Each row was made from one path, in order. Every step used is in the known rows, and no mark comes twice. Write each row's path.
Known rows:
f, y: [ -7  46  13 -28   1   7  10  -6   9  30 -24  13  -7   8  24   1  -3  -2
  26 -42  37  16  28   4 -16 -15   0  12 -24   3  -6  38 -18 -10   0]
k, h, s, p: [-16 -30  -7  -1 -19  27  29  26 -15 -82 -16 -16  21  -7   8 -18   3   1
  45 -32 -14  -2  10  -9  13 -18   7  19  13 -22  -9  15  33  -1 -21]
k, h, s, e: [-20 -22  -6  -6 -12 -10  15   7  -2 -49   2  -7   8   9   8  -5 -31  -6
  16   5  -3 -32   2 -23   3 -36 -12  28  20 -41   2   2  41   4 -20]
p, s, f: [ 27  16 -24  -4  15 -35 -19 -42 -20 -11 -32 -31 -33  15  11  26 -27 -15
 -14 -14 -22   2  40  -8   3   6  40 -14  -2  38 -56  -6  42   1  14]
k, g: [  1   9 -10 -24  10  -5  22  11  12 -38  -6 -12  -3 -22   7  21   5  14
  38 -40 -10  12   0  15  -4 -13  22  -7  16 -29  -5 -22  11  -7 -54]
f, y, e: [-12  40  16 -38 -10  23  35   8  18  38   5  -2 -18  15  14 -15  12   9
   2 -20  34   3  55   1 -22  -6 -23  -8 -14 -18  -5  35 -29  -9   6]
e, s, h: [  6 -16  11  12  26  14 -27  12  -8 -19  -1   8  17 -15  14  30 -16 -13
  22  14 -10 -15 -26  -1  33  43  -3  -2 -54   4 -26 -14  -7  18  -5]
s, h, k: [-11 -11  13  27   9  -4  -2  34  15   5  -5  -8  42 -28  -8  24  -4 -13
  18  32 -41 -10  -8  12   9  29  23  18  16  16   3 -19 -25  -2  -4]
h, k, g: [ -5  -6  -8   3  -6  -6  22  19  16  -9  -9  -1  18 -26  -9  10  18   8
  24 -10 -25   8  -6  10 -10 -15  28   7  61 -10   6 -29 -25 -18 -34]
p, s, e: [ 16  12 -10 -24   5 -14  -8 -49 -15  -8   6  -2 -28  -5  22  22 -59 -26
 -21   4   4 -20  21 -39  -8   1  11  33 -19 -11 -26 -16  46  20  23]
g, k, h, s, f, y: [-25   2  18  11 -32 -33 -26  19 -36 -10  -8 -27   6  28   3 -53   6  37
  -3 -30  11  10  30  33 -36 -46  -2  -3  46  25  11  20   9  -8 -19]
s, f, y: [-19  50  -7  -8  18 -17  -9 -20 -11  28 -15 -17   0  41   8  -7  16   8
   4 -22  14  39  20  15  -2 -21  18  -2   0  24  -9  49 -15 -16   1]
p, s, f, y, e, l: [ -3  28  -5 -12 -20 -19 -18 -29 -21  61  -6 -28 -26  57   4 -25  13  14
 -58  -7  48  19  54  -7   5   1 -19 -43   3  44 -18  18  11  26  43]
p, s: [ 40  11  -5 -25   7  -7  -2 -31  -8  -7 -38  -6 -42 -17  22  30 -39 -25
  -2 -38   4 -13  48 -16 -18  13  30   9 -22  18 -54 -18  35   3  12]
e, s, f, y: [ -5  29  -2  11  15  -2 -34 -38 -26  33 -18   6  -6  44  18  -9   8  -5
  -8 -18  26  29   3   7  19 -15   4 -18 -26  32 -27  43 -34 -15  27]
k, h, s, f, y, e: [-26  13   2  -2 -28  -9  16   8  -4  -2   6 -46  -8  48   2 -34  42  19
  -3   2  18  -7  54   3   6 -38 -29 -40  47  -3  -5  33 -12 -11 -11]
k, g, s: [ 24   9  14   1  14 -15  -7 -10  13 -28  -7  12 -21 -28 -11  15  21   3
   8 -29 -21   7 -42  41 -13 -18  10 -14   1 -24  11 -22  18 -20 -43]
h, k, g, s, e, y: [  3 -19 -11  37  18 -22  -8 -20  15  21  17  49  12   0 -48   5  19  -2
 -19  26  -9  18 -92  14 -10 -29   6  20  38   3  59 -26  -6 -30   3]
p, s, f, y: [ 10  45 -11  -6   8 -31 -26 -58 -27  31 -24 -23 -32  37  15   2  -3 -16
 -19 -23  30  21  53 -11   0 -13  20  -4   1  51 -38  22  13  -3  29]
l, e, s: [ 34 -17   1 -40  12  -4  -4  11  18   3   3  22  -5 -26  33  29 -16  -3
   7  -1   5 -19 -14 -31  -7  13   2 -10 -24 -23 -24 -12  -2  26 -10]
h, s, f, y, e: [  0  40  -4   3 -12  -5  22 -16   6  28   5 -27 -27  43  -1 -20  19  22
 -28  12   1  24  50  -2  20 -31 -13 -21  17 -10  11  47 -21 -31  11]
s, e, y, f: [-23 -19 -56 -24  14   9  19 -17   1   8  -1   6  -8  34 -49  10 -32 -18
  12  13  17  -2 -41 -35 -12  -6   3  44 -21   6  35  -1  29  13  27]
e, s, h, k, g: [ -6 -38   3  42   8   4 -23  18  -2 -20  15   4  39 -31  -9  25  26 -16
  16  34 -24 -12 -44   9  39  23  -4  -4  33   5  12 -56 -43  12 -29]
l, e, s, h, k, g: [  8 -51   3  13   5 -21 -21  29  17 -14  49  -1  52 -44  -2  32  32 -13
  18  59 -18 -21 -51 -18  27  18 -19 -10  55 -19  30 -77 -33  38 -49]
k, g, s, p, b: [ 12   6  -4  22 -18  20   4 -24  -5 -63  12  28 -21 -54   3 -33 -10   0
   2 -12 -21  17 -20   9   6  14  21   7  -6 -22  30 -22  42 -22 -17]
f, y, e, s, p, b: [ -4  17   1  -3 -34  77  24 -26 -27  13  23  25 -15 -10  30 -60 -13  -2
 -28   1  48  12  55 -34  19  31 -25   0 -40  -6  -1  32 -28  -3  55]
g, s: [ 28  16  24  -2  14  -5 -12  -9  10  -6 -28  26 -31 -25   0  12 -11  -6
  -6 -25 -24  -6 -22  27 -25   1  18  -6 -39   0 -12  12  21 -29  -4]
h, k: [  4  -1   4   0  -3   2  20  20  17  19 -30   9  18 -19   4  10 -16  -3
   9  -7 -33   3  15   7 -22  -2  33  16  20  13 -13   2 -26 -22   5]
g, k, h, s: [  1 -34  20  -4 -27 -10   3  49 -18 -45 -14 -10   1 -28   9 -23 -29  31
  14 -40 -13 -29  18  22 -56 -21  10  12  23  -6  -5 -12  32  -2 -32]

Which path is each row?
[  6  17  22 -25  -8  41  12  -9  -4  45  -1  20 -23  17  19 -13  15  -1
 -16 -17  46  -5  33  -7  -1   6 -39 -16 -32  -7 -20  31 -51   1  25]
f, y, e, s
[  0 -19 -53 -29  14  14  28  -3   5   9 -41   2 -30  21 -43  19 -15 -14
  34 -32  20   2 -20 -11 -21   8  28  22 -23  27   6   0   9  -5  17]
e, y, f
[  2 -21 -57   0   0   6  28 -31   2  -2 -14  14 -24  30 -50   8 -42 -21
   4  23  10  -2 -37 -46   8 -19   7  47 -10 -10  48   3  31  -5  32]
h, s, e, y, f
[  7 -22  -1  24  -6 -28 -17  -4   1 -17   8 -27  15 -33  -5  34  11 -28
   7  25 -20 -21   3  -6  19  21  16   5  56  21  -6 -81  -1  18 -25]
p, s, h, k, g
[ 30  -6 -26 -50  32 -18  28  22  35  19  -3  22   1 -11  -3  34 -11   8
  33 -19  26  13 -13 -19 -34   7  25   6 -18   0   0  -3   7   3 -11]
l, e, y
[ 12  -8  18  28  -2 -18  -4  -1  18  -1  -9  23   0 -32 -23   4  34  -2
 -10   1 -42   3 -42  33 -15 -19  16  -9  40  -3  25 -35 -13 -34 -26]
h, k, g, s
[  3 -17   2  -5 -10  -2  22  28   8 -48 -32  -9  -6  -7  15  -3  -7  -1
  44 -32   2 -29  29   1  -3 -22   9   1  15 -14 -29   0  29  -9 -30]
k, h, s
[-31 -27   1   6 -27 -11   2  22  -2 -28  -7   4  26  15   0 -22 -33  14
  10   9  23 -19 -16 -12   4 -25 -23   8  11 -30  14   2  51  34  -9]
k, h, s, e, l
[  0 -42  16  26   0  28  -4  34  10  18  24  -3  29 -19  -8  10  12  -6
 -19  58 -33 -34  -6  -5  27  42 -27 -15   4   5  -6 -25 -55  11  21]
y, e, s, h, k
[ 10  39  -7 -21 -10 -11  -3 -45 -17  37   4 -40 -43  42  10  -8  17  -2
 -48  -2  23   4  76 -12  -3  -4  -9 -29  12  33 -29  16   3  -1  35]
p, s, f, y, e
[ 10  -9  39  56   6 -17 -32  19  13   9  -5  13  22 -32 -26  16   8 -23
  -9  40 -56 -18 -47  34  -2  25   5   9   3  26  24 -18 -16 -18   2]
g, s, h, k
[  4  41  17   6   2 -12 -16 -24  -3  46  12  -9 -31  37 -13 -22  42  16
 -50   7  -5  20   7  33 -11 -17 -24 -39 -10   8  12  46 -14 -27  15]
g, s, f, y, e
[-10   9  27   0   2  32 -10   6  -5  29  30   3   7  17  14  -1  23  -6
  -3  23  39 -12  10  -3  26  32 -54 -21 -38  -2   0   9 -51  23  13]
f, y, e, s, h
[-27 -31  24 -31 -14  -7  -9  59 -23 -36  -9 -14  17 -28  11 -21 -22  35
  28 -54  -8 -25  19  29 -73  -2  12   7  18   8 -23 -16  32  17 -28]
g, k, h
[-22   7  -6 -16   3  -4  -4   8   7  12   4  14  22  11   1  -8 -46  17
  -1   4  10  11 -33  -7  -5  -5  -2  19 -27 -22  10  15  36  34  15]
s, e, l
[-20  30  18 -28 -22  17  23  24  18  64   1   7   1  26   4 -34  14  30
 -13 -23  59  15  30  12 -15   0 -34 -22 -19  -1   6  39 -18  19  18]
f, y, e, l
[ 14   0  -4   8  39 -15 -16 -23   5  20   0  51 -14  10 -30   6 -16  -8
 -17   6   4  17 -71   5 -18  -9  10  31 -44   4  26  15  25 -24  31]
g, s, e, y
[-32  37  -4 -14  -8  -6   2   8  -1  58   9 -23   4  57  -8 -36  31  34
 -32  -3  36  37  24  22   2 -10 -24 -42   2  17   6  52 -12  19  19]
s, f, y, e, l
[-21 -15   2  27   7 -14  -2  33  18 -22  18 -22  50 -29 -16  20  31  -1
  33  31 -39  -2 -24  21  21  12  10   4  50  -3  23 -54 -24   2 -49]
s, h, k, g
[-16 -11  30  25  -8  32  -9  15   5  57  28   2  29   9   1 -13  35 -18
 -21  51  24 -15   7   0  25  25 -50  -7   8  18  19   4 -82  10  31]
f, y, e, s, h, k
[ -7  16 -20  -2 -17  45  29  -6 -13 -43  -5  11  -4 -36  23 -29 -52   0
  17 -18  -9  18  39 -23   2  31  44  31 -30  -5  -6  17  33  -9  18]
s, p, b
[ 23   1  10  -1  18 -15 -26  -9  -7 -22  -7 -20 -11 -20  12  42 -30 -31
   9   2  -4 -27  29 -12  11  40  18  13 -31  23 -40 -38  37  22  -2]
p, s, h
[ 13   8  32  24  27 -16 -40   9  11 -18   3   8   2 -30 -11  25  -1 -15
   5  10 -33 -14 -42  38   3  29   0  -1 -43   3   9 -13  21  -9 -19]
g, s, h
[ -6  29  -1  15 -22 -11  13  -1   4  53  -3 -16  -7  54 -11 -38  16  41
 -39  10  32  35  29   8  20 -26 -22 -40   9   4  19  52 -15  -2  17]
h, s, f, y, e, l
[  9  -9 -19  -4  14  14  -1  -4 -11  -2   2 -21 -16  26   6   7  12  18
 -34  13 -31  -3   6   5  23  10   0 -44 -14   3 -41  17 -13  -3  21]
y, e, s, f
[ -8  35   5   4  -3 -21  -9 -29   2  15  33 -17 -27  32 -18 -26  75  23
 -39   3  -3  27 -19  44   1 -32 -32 -52  33  -6  35  13 -13 -26 -25]
k, g, s, f, y, e
[ 23 -20 -17 -20 -17  36   8  -9  -5 -31  22  35   0 -52  41 -11 -45 -12
  -4  14  10  -2   9 -56   9  41  11  10 -26 -23  -6 -11  21  26  14]
l, e, s, p, b
[-12 -49   3  25  -4  21   1  31   7  -9  41 -13  32 -22 -13  13  45   1
  -6  56 -31 -27 -24   4  40  27 -33 -30  41 -16  17 -59 -55  14 -21]
y, e, s, h, k, g
[ 21 -27   9 -13  26  -9 -29  25  15 -13  28   0  29 -26  18  46  -5 -14
  18  37  -4 -24 -34 -21  22  37 -15 -13 -29 -17  -5 -34   2  45 -23]
l, e, s, h
[  6 -17  -6  -5  11  49   4 -12 -24 -44 -10  16  11 -11  11   2 -14  -5
  10 -28  -7  18 -22 -19  17  17  12  19 -49  -5 -26  18  -2   0  23]
e, s, p
[ -4  -6   8  27  -5 -25 -15 -18  13  -3  25  23  10 -20 -26  -4  12  -7
 -31  40 -51   1 -73  11  -8 -31  -7  20  51 -30  55 -30   0 -16 -13]
h, k, g, s, e
[-14 -30 -27  -2  13  -8  23  10  -3 -22  -8  18   7  20 -11  -4 -20  -4
  29  -1  26 -10 -20 -24   4 -36   0  33   9 -12   8   8  27  -8   3]
k, h, s, e, y
[ 12   3  -6   4  -2  31  38  -4  -5 -54 -14  -3   2 -17  -4   2 -25   1
  19 -18 -26  27   8 -12  11 -10  28  37 -20 -29   0  27  21 -16   1]
h, s, p
